Each row was made from one small tree. The marks that hang from a mark follow it in brackets, in the order of their numbers. Every link used is in the known rows. Write each row's tree.
Known rows:
j9(j170 j348(j335(j967(j267)) j678)): .14  -.07  -.02  .02  .00  -.33  -.13  -.23  -.02  .02  .05  .01  .01  -.02  -.30  -.17  .25  -.04  .08  .36  .51  -.02  .17  .08  .13  -.05  -.03  .06  -.09  -.09  .03  -.02  .19
j984(j170(j348(j335))): .11  .07  .08  -.06  .02  -.10  -.01  .15  .01  .01  -.09  -.06  .05  .01  -.10  -.06  .03  -.01  .03  .04  .27  -.11  .06  -.13  .02  -.06  -.08  .06  -.10  -.02  -.01  .03  .14
j767(j967(j267 j927(j170 j335))): .01  -.11  .04  -.07  .04  .01  -.22  -.04  .14  -.02  -.02  .03  .00  -.07  -.07  -.16  -.03  -.06  -.06  .07  .68  -.03  .00  .05  .19  .02  .02  .12  .00  -.06  -.04  .02  .08
j984(j257 j335(j967(j267))): -.07  .03  -.04  .02  .03  -.26  -.14  -.03  .14  .07  -.03  -.08  .06  .08  -.10  -.07  .06  .02  -.03  -.02  .50  .08  -.05  .00  .04  -.03  .08  .08  -.13  -.12  .03  .03  .07
j257(j984): -.01  -.03  .08  .01  -.01  .00  .09  .03  .00  -.02  -.06  .02  .04  .00  -.09  .01  .01  -.04  -.08  -.05  -.17  -.03  .03  .02  -.05  .01  .01  .04  -.03  -.06  .00  .02  -.01
j267(j967(j335(j927(j363 j767)))): .03  -.01  -.07  -.03  -.02  -.08  -.06  .08  .06  -.02  -.16  .10  .05  -.01  -.19  -.05  .04  -.08  -.03  -.03  .30  .10  .08  .09  .01  .07  -.01  .05  -.03  -.10  -.01  .06  -.04
j927(j363 j767(j967(j335))): -.04  -.01  .08  -.03  -.01  -.21  -.16  .09  .00  .01  -.06  .01  .08  -.03  -.03  -.16  -.01  -.01  -.01  .11  .18  .03  .12  .14  .06  .05  .07  .13  .00  -.13  -.02  .06  .00
j348(j335(j257 j927 j967) j678): .24  -.10  -.02  .02  .01  -.21  -.05  -.38  .02  .02  -.06  -.02  -.07  .11  -.36  -.19  .08  -.06  .09  .01  .30  .07  .13  .08  .11  -.14  -.03  .01  -.12  -.08  .05  -.11  .05
j984(j170(j335(j927(j767))) j257): -.01  .00  .13  -.04  .01  .02  -.12  -.14  .16  .05  -.18  -.18  .08  .03  -.19  -.04  .11  -.03  -.07  -.10  .22  .00  .00  -.15  -.04  -.04  -.02  .12  -.11  -.09  -.01  .07  .08
j257(j984(j335)): -.06  -.01  .10  .04  -.01  -.14  .13  .16  .04  .02  -.09  .00  .09  .05  -.02  .05  -.01  .00  -.10  -.04  .02  -.02  .02  .00  -.08  -.02  .01  .09  -.04  -.10  .01  .05  -.01
j767(j967): .04  -.01  .02  -.04  .03  -.11  -.02  -.01  .05  .05  .03  -.07  .01  .00  -.01  .00  .03  -.02  .01  .11  .03  -.04  .04  .12  -.01  -.03  .04  .09  .00  -.04  -.01  -.03  .02
j9(j170): .07  .01  .00  -.01  .00  -.02  -.02  -.14  -.01  .01  .06  -.04  .05  -.02  -.10  -.01  .07  -.01  -.04  .11  .09  .01  .05  -.05  -.04  .01  -.04  .03  -.02  -.05  .01  .03  .01
j257(j984(j170(j348 j678) j335(j927(j767)))): -.07  -.02  .29  -.05  -.02  .11  .01  .17  .16  .10  -.27  -.12  .08  .05  -.12  .08  .09  -.03  -.13  -.08  .10  -.09  .00  -.02  -.13  -.01  -.03  .13  -.08  -.11  -.01  .03  .11
j348(j335(j257 j967(j267 j927(j767))) j678): .18  -.17  -.05  .03  .03  -.26  -.23  -.22  -.01  -.04  -.08  .07  -.03  .08  -.32  -.21  .09  -.02  .05  .04  .45  .06  .16  .02  .26  -.04  -.03  .04  -.15  -.17  .02  -.03  .15
j9(j170 j348(j335(j927 j967) j678)): .19  -.05  .01  -.01  -.02  -.27  -.04  -.34  .04  .05  .04  -.03  -.03  -.04  -.34  -.14  .22  -.09  .06  .29  .45  -.01  .13  .11  .05  -.09  -.04  .06  -.04  -.09  .06  -.06  .10
j9(j348(j335 j678)): .05  -.06  .08  .04  -.03  -.24  .00  .04  -.09  .02  -.03  .05  -.04  -.02  -.09  -.11  .13  -.01  .09  .22  .15  -.10  .12  .11  .09  -.06  -.01  .05  .01  -.02  .03  -.04  .12
j984(j170(j335 j348(j678)) j257): .08  -.02  .19  -.03  .02  .00  -.10  .12  .06  .11  -.23  -.21  .02  .04  -.21  -.09  .17  .02  .04  .03  .17  -.09  .03  -.06  -.01  -.05  -.02  .09  -.15  -.06  -.01  -.01  .17
j170(j335(j257 j348 j927 j967(j267)) j678): .14  -.19  .00  .04  .03  .15  -.13  -.42  .24  .06  -.15  -.28  -.05  .11  -.39  -.09  .23  -.01  .11  .03  .25  .13  .04  .03  .06  -.08  .00  -.09  -.12  .06  -.05  -.07  .12
j348(j335(j967) j678): .20  -.05  -.02  .02  .02  -.36  -.06  -.06  -.06  .02  -.02  -.02  -.03  .08  -.20  -.10  .05  .00  .11  .12  .21  -.02  .13  .08  .13  -.08  -.02  .06  -.09  -.12  .06  -.05  .08
j984(j170 j335(j348)): -.04  .10  .03  -.01  .03  -.08  .02  .18  .13  .06  .01  -.15  .05  .02  .12  .02  .04  .03  .00  .09  .41  .00  .00  -.10  -.03  -.09  -.06  .06  -.03  -.11  .02  .05  .04
j267(j967(j335)): .02  -.02  -.11  -.01  .01  -.15  .04  .21  .02  -.02  -.07  .07  .07  .00  -.13  .08  .06  -.04  .02  .03  .21  .06  .06  .08  .01  .05  -.01  .03  -.04  -.05  -.02  .06  .00
j984(j335(j257)): -.03  -.01  .04  .06  .02  -.10  .06  -.01  .04  .04  -.06  -.04  .05  .12  .00  -.05  .01  .03  .00  -.04  .15  .06  .04  -.07  -.03  -.04  .02  .02  -.03  .00  -.01  .00  .00
j767(j967(j927)): .05  -.06  -.04  -.06  .03  -.06  -.06  .02  .09  .02  .03  -.04  -.01  -.04  -.06  .05  .03  -.03  -.05  .08  .24  -.03  -.02  .12  .06  -.01  .00  .09  .01  -.10  .00  -.02  .00
j335(j257(j984(j170(j348 j678))) j967(j267)): .06  -.07  .09  .00  .06  .15  -.10  -.15  .15  .03  -.19  -.16  .04  .12  -.36  -.10  .20  -.04  .00  -.06  .17  .04  .06  -.01  .03  .00  .03  -.01  -.20  -.01  -.08  -.05  .20
j335(j257(j984) j967): .11  -.05  .02  .03  .04  -.06  .07  -.22  .09  .00  -.06  -.07  .03  .09  -.28  -.10  .07  -.07  -.01  -.10  -.12  .11  .07  .00  .00  -.02  .08  -.03  -.08  -.03  -.02  -.06  .00
j984(j170(j348(j678)) j257 j335): -.04  .08  .19  -.03  .01  -.10  -.09  .26  .06  .15  -.17  -.14  .03  .05  -.04  -.07  .10  .04  -.02  .02  .39  -.08  -.03  -.02  -.04  -.06  .00  .14  -.13  -.14  .04  .00  .13
j984(j170 j257): -.07  .10  .06  -.03  .02  .03  -.10  .01  .06  .04  -.06  -.13  .06  .02  -.05  -.05  .07  .00  -.06  -.06  .20  -.02  -.04  -.08  -.01  -.03  .00  .09  -.09  -.07  .00  .03  .05
j335(j257(j984(j170)) j348 j967): .14  .02  .02  .00  .06  .01  .05  -.18  .18  .02  -.02  -.20  .02  .05  -.23  -.14  .12  -.07  .01  -.01  .05  .11  .07  -.06  .02  -.09  .03  -.05  -.09  -.08  -.01  -.05  .03
j335(j257(j984)): .03  -.06  .09  .05  .00  .06  .10  -.13  .00  -.03  -.09  -.01  .03  .06  -.18  -.09  .04  -.04  -.05  -.11  -.22  .04  .07  -.03  -.03  -.01  .04  -.01  -.05  .00  -.03  -.02  .00
j984(j257 j335(j927(j170(j348) j363 j767))): -.01  .13  .21  -.08  -.02  -.02  -.17  .02  .14  .10  -.22  -.06  -.01  .00  -.09  -.29  -.02  -.04  -.13  -.13  .41  .02  -.03  -.02  -.03  .01  .06  .09  -.01  -.06  .05  .00  .03
j267(j967): .11  .02  -.10  -.02  .02  -.05  .05  .17  .03  .01  -.11  .00  .02  .05  -.10  .05  .07  -.04  .00  .00  -.02  .02  .05  .00  -.03  .05  .00  .00  -.01  -.01  -.01  .00  .01

Which tree is each row?
-.05  -.02  .06  -.07  -.04  .02  -.12  -.16  .13  -.03  .04  .06  -.05  -.16  -.05  -.13  -.02  -.07  -.03  .02  .41  .09  .01  .10  .07  -.04  -.02  .01  .04  -.06  .04  .03  -.02 => j967(j335(j348 j927(j170 j767)))
-.08  .07  .03  -.03  .01  -.01  .01  -.02  .16  .05  -.06  -.06  .05  .05  .01  .06  .03  -.02  -.07  -.04  .56  .00  -.04  -.07  -.09  -.09  -.08  .11  -.06  -.11  .01  .04  .01 => j984(j170 j335(j927))
-.11  -.12  -.08  -.01  .02  .09  -.21  -.20  .09  -.12  -.01  .16  .00  -.06  -.21  -.16  .03  -.05  -.06  -.06  .82  .12  .01  .07  .21  .02  -.06  .00  -.10  -.03  -.04  .04  .07 => j967(j267 j335(j257) j927(j170))
.19  -.07  .10  -.04  -.04  -.09  -.03  -.02  -.04  .05  -.11  .05  -.09  -.02  -.21  -.12  .04  -.03  .06  .06  .21  -.09  .06  .08  .05  -.09  -.07  .03  -.07  -.04  .05  -.07  .09 => j170(j348(j335(j927) j678))
-.08  -.06  .22  -.07  .02  -.04  -.22  .04  .08  .04  -.10  -.08  .02  -.01  -.05  -.06  .05  .00  -.02  .09  .14  -.04  .10  .19  .07  .05  .06  .15  .02  -.04  -.03  .01  .10 => j927(j170(j678) j767(j967(j335)))
.05  -.15  .22  .07  .00  .08  .07  -.19  .06  .06  -.18  -.23  .09  .06  -.37  -.03  .32  -.01  .00  .18  -.16  -.03  .16  -.02  -.07  .02  .02  .02  -.04  .08  -.08  -.01  .13 => j9(j170(j335(j257(j984)) j678) j348)
.14  -.02  .06  .01  -.05  -.16  -.06  -.23  -.06  .03  -.04  .01  -.02  -.04  -.28  -.25  .19  -.07  .02  .28  .43  -.04  .16  .10  .04  -.06  -.07  .07  -.02  -.08  .05  -.03  .07 => j9(j170 j348(j335(j927(j363)) j678))
.07  .07  .08  -.06  -.01  .31  -.14  -.16  .14  .04  -.12  -.17  -.13  -.03  -.11  -.25  .06  -.05  -.02  .00  .28  .04  -.01  .12  .04  -.03  -.03  -.05  .05  .04  .03  -.09  -.02 => j335(j348 j927(j170(j678) j363))
.00  .05  .12  -.03  -.02  -.02  -.11  -.09  .15  .11  -.06  -.11  -.11  -.02  -.05  -.20  .06  -.02  -.05  .01  .49  .03  -.05  .11  .01  -.12  .01  .07  -.01  -.12  .11  -.07  .00 => j984(j257 j335(j348(j678) j927(j170)))
.22  -.11  .06  .06  .02  -.30  .03  -.18  -.05  -.01  -.11  -.03  .00  .13  -.35  -.18  .09  -.04  .06  .02  .02  .02  .19  .06  .10  -.10  .01  .05  -.14  -.12  .03  -.07  .08 => j348(j335(j257(j984) j967) j678)
.05  .00  .08  .01  .02  .13  .08  -.09  .09  -.01  -.05  -.14  .02  .02  -.13  -.13  .09  -.05  -.03  -.02  -.05  .05  .07  -.09  -.02  -.08  -.01  -.03  -.06  -.05  -.03  -.02  .03 => j335(j257(j984(j170)) j348)
-.01  -.10  .14  -.09  -.02  .00  -.21  .15  .03  -.01  -.08  .14  -.05  -.15  -.11  -.10  .00  -.04  -.05  .03  .48  -.01  .03  .14  .17  .06  -.04  .05  .00  -.12  .03  .01  .08 => j967(j335 j927(j170(j348(j678)) j767))
.01  -.11  .05  -.01  -.01  -.06  .04  -.23  .15  .01  .03  -.03  .00  -.07  -.22  -.09  .07  -.09  -.01  .08  .21  .08  .06  .22  .00  -.12  .03  .06  -.04  -.09  -.01  -.03  -.04 => j767(j967(j335(j257(j984) j348 j927)))
.06  -.03  .32  -.08  -.01  .06  -.13  .14  .05  .03  -.15  .02  .00  -.08  .01  -.25  -.11  -.05  -.01  -.05  .10  -.06  .05  -.15  .09  .08  .08  .03  .07  .06  -.02  .03  .08 => j927(j170(j348) j335 j767)
.16  .00  .10  -.04  .03  -.05  -.05  -.22  .19  .11  -.12  -.08  -.09  .09  -.23  -.21  .07  -.07  .02  -.05  .50  .08  .03  .08  .00  -.09  .02  .00  -.06  -.01  .05  -.13  .06 => j984(j335(j257 j927(j170(j348(j678))) j967))
.08  .01  .05  -.05  .05  -.07  -.17  -.02  .19  .08  -.17  -.23  .08  .04  -.30  -.09  .18  -.01  .03  .00  .43  -.01  -.01  -.11  .03  -.03  .01  .06  -.21  -.04  -.04  .03  .21 => j984(j170(j335(j967(j267)) j348) j257)
.12  .00  .31  -.06  .01  .16  -.19  .15  .05  .07  -.36  -.21  .00  .06  -.18  -.25  .08  .02  .01  -.01  -.05  -.07  .13  -.03  .04  .11  .03  .02  .00  .09  -.05  .00  .16 => j927(j170(j335 j348 j678) j363 j767)
.15  -.05  .35  .00  .00  .16  -.07  .05  -.03  .03  -.30  -.03  -.04  .03  -.23  -.51  -.02  -.08  .00  -.07  .14  -.02  .14  -.02  .10  .05  .08  .02  -.02  .04  -.03  -.07  .05 => j927(j170(j348(j678)) j335(j257(j984)) j363)
.22  .00  .08  -.03  .05  -.15  -.06  -.02  .02  .05  -.12  -.11  -.01  .10  -.26  -.17  .11  -.03  .11  .06  .30  -.03  .13  -.05  .08  -.09  -.05  .03  -.16  -.06  .00  -.06  .18 => j984(j170(j348(j335(j257 j967) j678)))
.06  -.05  .15  .04  .02  -.04  .04  -.04  -.02  -.03  -.19  -.12  .09  .15  -.26  -.07  .09  .00  -.02  -.05  -.01  -.06  .15  -.09  .02  -.07  -.05  .08  -.14  -.03  -.04  .02  .11 => j348(j335(j257(j984(j170(j678)))))
.05  -.08  .14  .00  .01  -.15  -.10  .00  .06  .03  -.05  -.03  .06  .00  -.03  -.11  -.07  -.03  .04  -.02  .05  .05  .05  -.14  .10  .06  .12  .04  .03  -.06  -.01  .04  .00 => j927(j335(j967) j767)
.01  -.18  -.03  .03  .01  .15  -.15  -.10  .09  -.05  -.01  .05  -.02  -.07  -.10  -.19  .00  -.03  .00  -.01  .52  .09  -.02  -.11  .22  .00  .00  -.06  -.03  -.04  -.04  .02  .03 => j967(j267 j927(j335(j257 j348)))
.13  -.05  .00  .02  -.01  -.09  .03  -.31  .01  -.04  -.06  .02  -.01  .07  -.23  -.14  .00  -.05  .02  -.07  .20  .04  .09  -.06  .04  -.11  -.05  .00  -.07  .02  .01  -.02  .01 => j348(j335(j257 j927))
-.10  -.10  -.06  -.02  .01  -.19  -.15  -.04  .06  -.02  .06  .07  .06  -.05  -.07  -.02  .05  -.01  .02  .17  .49  .02  .05  .21  .08  -.02  .01  .13  -.09  -.09  -.05  .06  .08 => j767(j967(j267 j335))
.01  -.04  .01  .01  .03  -.19  .09  .10  .14  .02  -.06  -.02  .07  .04  -.14  .09  .01  -.04  -.12  -.05  .27  .03  -.02  .02  .00  -.01  .01  .07  -.05  -.18  .03  .02  -.02 => j257(j984(j335(j967(j927))))
-.07  -.01  .16  .00  .02  .16  .02  .10  .05  .02  -.17  -.14  .07  .06  -.12  .09  .11  -.01  -.08  -.04  -.08  -.08  .03  .00  -.06  .01  -.03  .09  -.09  -.07  -.04  .02  .08 => j257(j984(j170(j678)))
-.06  .06  .06  .03  .05  -.05  .02  .02  .09  .04  -.08  -.11  .09  .14  .00  -.03  .05  .02  -.02  -.05  .35  .04  .05  -.15  -.05  -.07  -.03  .07  -.09  -.05  -.03  .03  .05 => j984(j170 j335(j257))
.00  -.02  .14  -.02  .01  .20  -.12  -.10  .20  .10  -.19  -.36  .01  .05  -.22  .00  .20  .02  .00  -.01  .21  -.02  -.04  -.05  -.03  -.09  -.04  .06  -.11  -.04  -.01  .00  .09 => j984(j170(j335(j348 j927) j678) j257)
.03  -.10  .18  -.03  .02  .13  -.15  -.07  .08  -.04  -.12  .04  .00  -.03  -.08  -.23  -.08  -.06  -.08  -.14  .29  .04  .04  -.17  .18  .07  .04  .02  .06  -.01  -.02  .02  .00 => j967(j927(j170 j335(j257) j767))
